Each row was made from one walk, in order. Every step used is in the known rows, and no mark comes twice. Write each row's walk.
Known rows
a -> w: [ -7 -15  10 -10 -18  31   9  17   8 -34  25 -26   4 -24 -12  -1  32 -18
  14 -12  -5  16]
f -> a -> w: [-15 -13  14 -19 -13  20  -5   7   4 -31  11 -27  12 -11 -16   5  32 -31
  11 -11   6  20]
y -> a -> w -> g: [  3 -23  13 -31 -21  36 -19  16  12 -36   1 -19   3 -45  -6  -2  24 -29
   9  -4   6   5]
y -> g -> w -> v: [  2   7   7 -32 -13  40 -14  18   6 -20  15 -24  12 -40  -7  -2   1  -2
   3   9  11  16]
v -> w -> a: [ -5 -16  13 -23  -6  28 -17  12  22 -20  16 -30   6 -26 -13   2  23 -38
   0  15 -15   1]
v -> w -> a -> f: [  0 -22  11 -19  -6  29 -15  12  23 -18  20 -25   6 -20 -16  14  33 -47
   5  16 -28  -3]
f -> a -> h -> g -> w -> v: [  5   0  16 -22 -10  22 -11  15   7 -46   6 -24  17 -21 -13  32  27 -26
  -7  -3  14  17]
h -> g -> y -> a: [-10  -5   2 -43 -16  49 -19  11   0 -37 -26 -25   8  14 -13  25  14  -3
   7 -12  -2   8]
g -> y: [-26   5  -1 -17 -17  37   8  12  -6 -25   3 -24   9  29  -5  27  16  -3
  13  -4 -12  19]
v -> w -> g -> y -> a: [ -2 -13   7 -34 -10  43 -12  17  13 -27  -8 -35  12 -20 -15  14  13 -28
   1  10 -18   6]
n -> a: [ -6   1   6 -25 -19  20 -13   0   4 -20  26  -9  -2   4   5   7  21 -25
   8  -3   7   4]
h -> g: [ -4  -5   3 -38  -8  34 -11  16   1 -40  -8 -24   2   9 -14  15  14   9
   4 -13  -3  -6]
f -> a -> h: [-13  -6  14 -15 -15  14  -1  12   5 -42   7 -13   7   1  -1  28  30 -26
   6  -6   6  14]
y -> g: [-11  -3   3 -39 -13  35 -10  18   5 -25  -6 -13   1  -3  -1   1   3   8
  15  -1   3   1]
h -> g -> w: [  5  -8   7 -28  -7  45  -8  12   0 -35  -3 -34   5 -18 -22   7  19  -2
   2  -5   1   9]
y -> a -> w: [ -5 -22  13 -23 -27  40 -13   7  12 -32  15 -19   0 -41  -3  -8  28 -30
  15 -12   3  19]
v -> w -> g -> y: [ -4  -8   4 -29  -5  39  -2  22  11 -28  -3 -38  13  -8 -18  19  13 -20
   1  10 -23   4]
v -> w -> g -> y -> a -> h: [  4 -13   9 -27 -12  44  -6  23  18 -38  -6 -30  11 -25 -10  23  20 -32
  -1  10 -18   7]
v -> w -> g -> y -> a -> n: [ -8 -13   7 -37  -4  37  -9  12  14 -34 -16 -34  11 -17 -23  13   9 -26
   4   4 -24   7]
v -> w: [ -8 -11   6 -20 -12  35   1  10  15 -23  21 -34   3 -20 -13  -1  18 -19
   6  -1 -24  12]
h -> g -> y: [-13   1  -1 -36 -10  43  -5  16  -3 -38 -20 -29  10  30 -17  30  14   8
   6 -10  -7   5]
h -> a: [-14 -14   0 -30  -3  27 -11  11  -4 -23   7 -21   1   9 -10  16  26 -24
   3 -17  -1  -1]

Which walk is each row?
[-11   1   2 -29  -8  31  -2  25  -6 -33 -14 -24  12  18  -7  32  10  -2
   3   6  -5  -4] | w -> g -> y
[ -3 -11   5 -24  -5  25 -11  19   6 -29  27 -29  13 -22 -18  14  33 -36
  -4 -17   5   9] | h -> a -> w -> v
[-11  -3  11 -26 -11  26  -5  15   3 -49 -17 -20  14  18 -11  42  29 -20
   3  -9   6  13] | f -> a -> h -> g -> y
[  8 -18  16 -23  -5  32 -14  22  29 -41   6 -27   7 -31 -15  17  31 -38
  -6  12 -12  -3] | v -> w -> a -> h -> g
[ 17  -2  12 -20 -16  33  -9  10  12 -43  16 -11   1 -17  -2  20  35 -33
  -1  -2  14   8] | n -> a -> h -> g -> w
[ 11  -8  11 -13 -13  42   6  23   9 -56   5 -21   2 -24  -9  24  33 -10
  -1  -5   0  11] | a -> h -> g -> w
[ -2  -4   7 -30 -11  47  -8  14   3 -20   0 -23   4 -29  -9  -9   7  -2
  12   6   7  15] | y -> g -> w
[-16  -4   6 -18 -29  43  -2  12   5 -37  -1 -14   6   4   6  31  25 -21
  12  -4  -4  24] | g -> y -> a -> h
[-18 -10   6 -21 -27  48  -4   8   4 -28   1 -24  10  -6  -6  13  26 -26
  16  -7  -4  29] | g -> y -> a -> w
[  3 -13  13 -22  -7  39 -11  22  26 -39  -2 -30  12 -17 -16  27  31 -39
  -4  14 -15   3] | v -> w -> a -> h -> g -> y
[ -5 -10   2 -33 -14  38 -14  20  -1 -31 -16 -16  10   9  -6  37  18 -18
   8   6 -11  -4] | w -> g -> y -> a -> f
[ -7 -23   4 -22  -5  31  -5  15   4 -29  13 -28   5 -12 -18   8  38 -36
   5 -21   0   8] | h -> a -> w
[  4 -15  12 -31 -25  41 -18  15  14 -51  -6  -8  -3 -26   4  18  26 -18
   5 -10   5   5] | y -> a -> h -> g
[-11  -3  15 -21 -14  13 -10  11   7 -29  26 -29  20 -22 -15  13  26 -31
   2  -7  10  21] | f -> a -> w -> v
[  1   9  11 -11 -14  31  -3  11   1 -19  44 -34  13 -42  -9   5  13 -15
  -4   8   4  25] | g -> w -> v
[ -3  -6   7 -30 -17  37  -9  26   3 -43 -18 -15  10  -2   1  36  17 -17
   3   6   1   0] | w -> g -> y -> a -> h
[  7  -9  14 -26 -10  41 -15  22  14 -30  -2 -14   6 -39  -4   3  18 -21
   5  18  15   8] | y -> g -> w -> a -> h
[-32  -6  11 -30  -1   5  -6  -6  -1 -35  -7 -20   7  12 -20  12  12 -15
  13 -14  -5  13] | f -> a -> n
[-23  -3   3 -27 -25  44 -10   5  -1 -22  -3 -20   7   9   1  20  15 -15
  14  -4  -5  23] | g -> y -> a
